Each row comes from the steps of one path. Every step used is in the known rows, and no mark comes twice. Write the path behind each row, first mark first.
Known rows
miliga, tedab, kemuf, pegu: [  6.2 -12.2  -2.4 -19.9  -9.0 -18.9  -4.2   6.0   5.6   5.0  -0.9 -18.2
   2.3 -17.2 -18.5   6.9 -51.0  -3.5 -15.2 -13.7]
miliga, tedab, kemuf, pegu, mure: [ 10.4 -10.9  14.6 -20.1 -12.2 -25.0  -1.0  -3.8  -3.2   0.5  19.1 -21.0
  -1.7 -18.4 -26.5  -6.7 -54.3  -5.2 -28.5 -13.5]
miliga, tedab, poramit: [ 17.3 -17.3 -14.0 -16.1 -22.5 -29.8 -13.7  10.3   1.7  18.2   4.9 -31.3
  26.2  -7.3 -10.3   5.7 -44.0  -0.9 -35.7  -9.6]
tedab, kemuf, pegu, miliga: [  4.0  -1.8   7.6  -7.2   4.4 -16.6   2.7   5.3  -6.8   6.0   9.5 -23.8
   6.4 -18.9  -8.3   1.6 -30.6   9.8 -14.7 -22.1]
miliga, tedab, kemuf: [  2.9 -18.1  -3.5 -20.3  -9.6 -19.8 -11.4  -8.3  -0.6  19.4  -5.2 -24.5
   4.6   0.1 -16.6  -0.9 -56.7   3.1 -27.8  -9.3]
kemuf, pegu, miliga, tedab: [  7.8  -3.7  -9.0   0.4 -15.4 -23.9  -4.8   1.0   6.5   0.7 -10.1 -39.4
   0.1 -23.7 -10.7  16.6 -19.7  17.5 -29.0 -15.6]
mure, tedab, poramit, pegu, miliga: [ 16.8  11.3  -5.9 -14.5 -10.0 -21.0  -9.0  11.4 -14.7  41.4  18.2 -34.7
   9.6 -11.5 -14.0  -2.5 -11.4  15.0 -26.6 -28.9]
fozazef, poramit, tedab, kemuf, pegu, mure: [ 11.1 -10.1  22.1  -7.3   3.3 -14.6  -5.1 -17.4  10.7  15.6  59.5  -1.8
  -3.5 -27.1 -18.1 -21.1 -58.4 -16.4 -20.8  13.8]
tedab, poramit, pegu, mure: [ 32.8  -8.0   5.9 -27.2 -26.9 -25.6  -3.3  12.9  -5.7  24.5  36.6 -18.8
  19.4  -4.1 -25.1 -20.4 -28.8   4.0 -37.9 -13.7]
mure, pegu: [ 21.9  -8.7 -18.5  -4.3 -15.3  -6.2 -25.4  -1.0 -17.3   0.3   4.3 -13.7
  15.7  -9.0  -4.6  -4.6 -23.4   0.9 -10.2  -3.4]
fozazef, poramit, tedab: [ 10.1 -13.9  -7.2  -3.3  -3.6  -9.3 -18.6 -20.0  14.9  21.9  31.8  -8.1
  -1.5 -12.1  -4.5  -8.9 -42.5  -4.1 -18.9  23.9]
fozazef, poramit, pegu, mure, tedab: [ 12.2  -1.6   9.9 -14.8  -1.9 -19.9 -19.3 -12.7 -13.3  31.8  37.8 -12.0
 -14.7 -19.7 -40.4 -22.7 -37.4  -0.5 -27.4  -0.1]
kemuf, pegu, miliga, tedab, poramit: [ 13.3  -6.6  -9.6  -0.2 -18.9 -34.5  -5.5  18.5   6.7  11.9   3.6 -43.3
  25.6 -28.7  -9.0  17.0 -23.2   9.2 -37.2 -23.0]
poramit, pegu, miliga, tedab: [ 11.2  -5.7 -14.4 -10.3 -24.5 -19.6 -12.9  -6.8  11.4  31.2 -18.4 -43.5
  -4.1  -3.4 -23.7   6.1 -14.1  31.4 -45.5 -15.7]
kemuf, pegu, mure, miliga, tedab, poramit: [ 15.4   1.6   1.0 -15.9 -15.7 -27.3  -2.1  15.7 -11.7   8.5  22.0 -18.5
  16.2 -32.0  -1.7   5.8 -38.3 -15.8 -27.1 -16.3]
tedab, kemuf: [  6.0 -13.8   2.3 -22.5   0.0 -12.2  -4.6  -2.8  -9.8  12.3  11.4 -11.5
   7.4   2.5 -10.9  -9.3 -50.2  -0.7 -11.3 -10.2]
kemuf, pegu, mure: [ 23.6  -3.6   9.6 -17.2 -13.8 -18.9   3.1   4.1 -10.6 -17.0  30.9 -11.0
   0.4 -19.1 -15.3  -9.1 -31.1  -4.9 -12.5  -6.7]
poramit, pegu: [ 21.7  -6.2 -12.3 -26.4 -19.8  -8.4  -6.6   4.5   3.5  18.1   3.3 -12.4
  -1.6   3.1 -18.6  -5.3 -22.1  13.0 -15.0  -7.4]
miliga, tedab: [ 10.5 -15.8 -14.5 -15.3 -19.9 -20.7 -13.0  -7.0   2.5   8.1  -9.1 -27.8
   1.5  -3.0 -13.6   6.0 -40.0   6.2 -27.6  -2.9]
mure, tedab, kemuf, pegu: [  6.4   6.9   4.7 -23.4   8.8  -8.6  -0.4   6.2 -20.5   5.8  20.7  -5.7
  -8.5 -20.2 -13.1   0.7 -45.0 -13.9  13.3 -19.1]
miliga, tedab, poramit, pegu, kemuf: [ 18.6  -8.9 -16.5 -15.8 -30.4 -33.4 -15.8  11.7  12.9  29.9 -13.0 -44.9
  14.0  -5.1 -15.2  -3.5 -23.5  32.2 -49.9 -11.8]
poramit, pegu, miliga: [ 14.7  -1.1  -9.1 -12.9 -16.0 -13.8  -6.3  -1.6   1.3  25.3  -2.3 -30.4
  -0.8  -0.5 -15.0  -3.5  -7.9  29.3 -30.4 -15.9]

Which path is each row?
[ 15.4   0.8   1.5 -22.2  -5.6   0.9   4.5  -4.1  10.8   7.6  30.4  -2.3
  -4.5 -10.8   0.3  -1.8 -43.4  -8.8   3.7   0.9]  poramit, tedab, kemuf, pegu
[ 10.3 -12.3  -9.3  -1.2 -19.3 -36.4 -12.5   5.0   0.8  25.1  -0.3 -48.7
  27.2 -11.6  -5.8   8.3 -29.8  15.8 -50.1 -18.0]  pegu, miliga, tedab, poramit
[ 23.4  -4.8  -9.7 -18.6 -22.2 -26.4  -9.0  17.5   2.7  23.6   2.7 -32.2
  17.8  -2.6  -7.4 -12.8 -16.2  30.1 -34.9 -11.6]  tedab, poramit, pegu, kemuf
[ 28.9 -12.2   0.6 -25.2 -35.6 -32.7 -10.1   7.6   4.5  30.7  20.8 -32.0
  15.4  -6.8 -31.8 -11.8 -35.1   6.8 -53.1 -13.4]  miliga, tedab, poramit, pegu, mure
[ 28.0  -8.1 -11.0 -26.7 -22.4 -19.3  -6.1  22.0   3.1  29.8  16.6 -15.8
  24.3  -2.0 -16.4  -6.0 -24.6   6.3 -23.1 -13.7]  tedab, poramit, pegu
[  2.8  -9.2  -3.3 -14.9 -15.3 -19.6 -10.9  -8.5   7.8  42.3 -14.0 -40.9
  -1.9  -1.1 -26.6  -1.1 -32.0  28.2 -45.3 -22.5]  poramit, pegu, miliga, tedab, kemuf
[ 10.3  12.7  14.1 -23.1   0.3   3.4   9.1 -13.5  -9.3  12.8  45.2   4.1
 -13.2 -18.6  11.4 -10.4 -44.6 -18.7  -0.3  -2.4]  poramit, tedab, kemuf, pegu, mure, miliga
[ -7.6  -6.4  -7.9 -20.9   0.6  -8.6 -10.8  -8.4 -12.3  27.6 -11.0 -16.9
  -1.0  -6.6   1.8   5.2 -54.0  -4.8 -18.7 -13.3]  mure, miliga, tedab, kemuf
[ 13.3   5.6  18.3 -34.8  -4.8 -11.8  -5.4 -10.2 -24.6  32.5  33.2 -12.1
 -16.4  -2.2 -33.2 -24.7 -42.2  -0.7 -16.9 -19.6]  poramit, pegu, mure, tedab, kemuf
[  3.5  -1.2   6.1 -30.3 -12.8 -11.9  -7.2 -11.6  -9.5  40.0   5.4 -17.0
 -11.0  -4.0 -21.0 -13.1 -47.1   2.8 -35.1 -17.4]  poramit, pegu, mure, miliga, tedab, kemuf
[  5.3 -10.0   4.2  -7.1   7.2  -7.0  -9.4  -8.8  18.8  20.0  39.6   1.5
   1.2 -25.9  -9.8  -6.2 -55.1 -15.4  -6.7  14.0]  fozazef, poramit, tedab, kemuf, pegu
[  8.2   0.7  21.1 -24.8   3.9 -17.5  -4.9 -16.0 -34.9  15.3  37.8 -14.4
 -11.3  -5.0 -19.9 -22.1 -55.0  -9.9 -12.7 -15.2]  pegu, mure, tedab, kemuf
[ -4.6   0.6  -7.7 -20.2  -0.2  -7.9  -3.0   5.9  -5.1  13.2  -8.2 -10.0
  -2.2 -22.3  -0.3  13.1 -49.0 -10.1  -5.9 -16.9]  mure, miliga, tedab, kemuf, pegu
[ -6.2 -12.2   7.7 -15.5   0.0 -19.6 -20.1 -14.4  -0.9  51.7  13.5 -13.1
  -6.0 -19.4 -30.9 -16.5 -58.5  -1.3 -46.8  -3.3]  fozazef, poramit, pegu, mure, miliga, tedab, kemuf
[ 15.1  -6.8  21.4 -22.8  -4.2 -18.0   6.3   2.7 -13.3  -5.5  34.6  -8.1
   2.1 -16.1 -19.8 -15.4 -47.7  -8.8 -13.4 -13.8]  tedab, kemuf, pegu, mure
[ -0.4  -3.4 -18.3 -16.3  -9.8 -10.0 -12.2  -7.0  -9.4  16.5 -14.5 -19.0
  -2.8  -8.3   4.7  12.1 -37.4   0.3 -17.8  -6.1]  mure, miliga, tedab
[ 25.5  -5.6   4.6 -28.0 -22.9 -15.5  -3.9  -4.9  -5.4  13.3  22.8 -15.2
  -4.5   1.6 -27.8 -19.7 -25.0  10.8 -28.3  -6.9]  poramit, pegu, mure
[ -8.1 -18.4  -0.9   0.7  -1.8 -27.9 -24.1 -11.5  17.0  54.6  -5.5 -37.2
   3.3 -16.1 -37.4  -5.6 -43.5  22.1 -57.3 -10.9]  fozazef, poramit, pegu, miliga, tedab, kemuf
[ 11.9  -5.1  -1.0 -16.8 -15.6 -27.9  -8.5   2.9 -18.0  21.9  18.0 -24.5
  18.6 -14.3  -0.9  -3.3 -44.9  -9.2 -40.3 -12.9]  pegu, mure, miliga, tedab, poramit
[  6.3  -4.5 -17.3 -17.0 -12.1 -20.8 -11.4  10.4  -8.6  26.7  -1.8 -23.6
  22.5 -13.4   7.4  11.1 -41.6  -6.3 -25.9 -14.1]  mure, miliga, tedab, poramit
[ 12.9  -1.0 -21.7 -25.5 -20.9 -15.6 -12.1  16.1   1.3  44.0  -5.5 -20.8
  15.9 -10.4  -4.3   8.8 -30.0   1.4 -29.3 -17.6]  mure, miliga, tedab, poramit, pegu
[ -4.1  -5.5   9.9 -21.4  -2.7 -17.2  -6.8 -16.3 -21.1  23.8   9.4 -18.1
  -5.1  -7.8  -7.9  -9.5 -59.3  -7.0 -31.9 -12.9]  pegu, mure, miliga, tedab, kemuf
[ -4.1 -12.8  -0.4  -5.5  -6.4 -24.1 -10.8 -14.2  -2.3  26.7  -9.9 -42.0
   4.3  -4.3 -14.3   2.4 -43.7  18.0 -42.6 -18.2]  pegu, miliga, tedab, kemuf
[ 26.2   8.0  12.9 -19.5  -7.1 -26.9   0.7  17.5 -26.1   0.3  50.7 -15.5
   9.9 -29.4 -15.7  -8.0 -35.1 -17.8  -8.3 -19.3]  kemuf, pegu, mure, tedab, poramit
[  7.9   3.7  -1.2 -15.1 -12.6 -16.3  -1.7  -2.2 -12.0  -2.0   8.9 -15.9
  -8.5 -27.2  -5.1   5.8 -35.6  -7.8 -18.8  -9.9]  kemuf, pegu, mure, miliga, tedab
[  5.1   6.4  16.0 -22.9   6.5  -8.5   6.9   3.5 -24.8   3.7  29.4   0.8
  -3.7 -21.3  -0.7  -9.6 -46.1 -16.2  -4.3 -16.5]  tedab, kemuf, pegu, mure, miliga
[  3.8 -12.2  -9.5   8.0 -11.3 -16.6 -30.5 -14.7 -12.1  25.3 -11.6 -42.6
  14.1 -11.7 -12.5   0.1 -34.0  16.1 -40.6 -18.6]  mure, pegu, miliga, tedab, kemuf
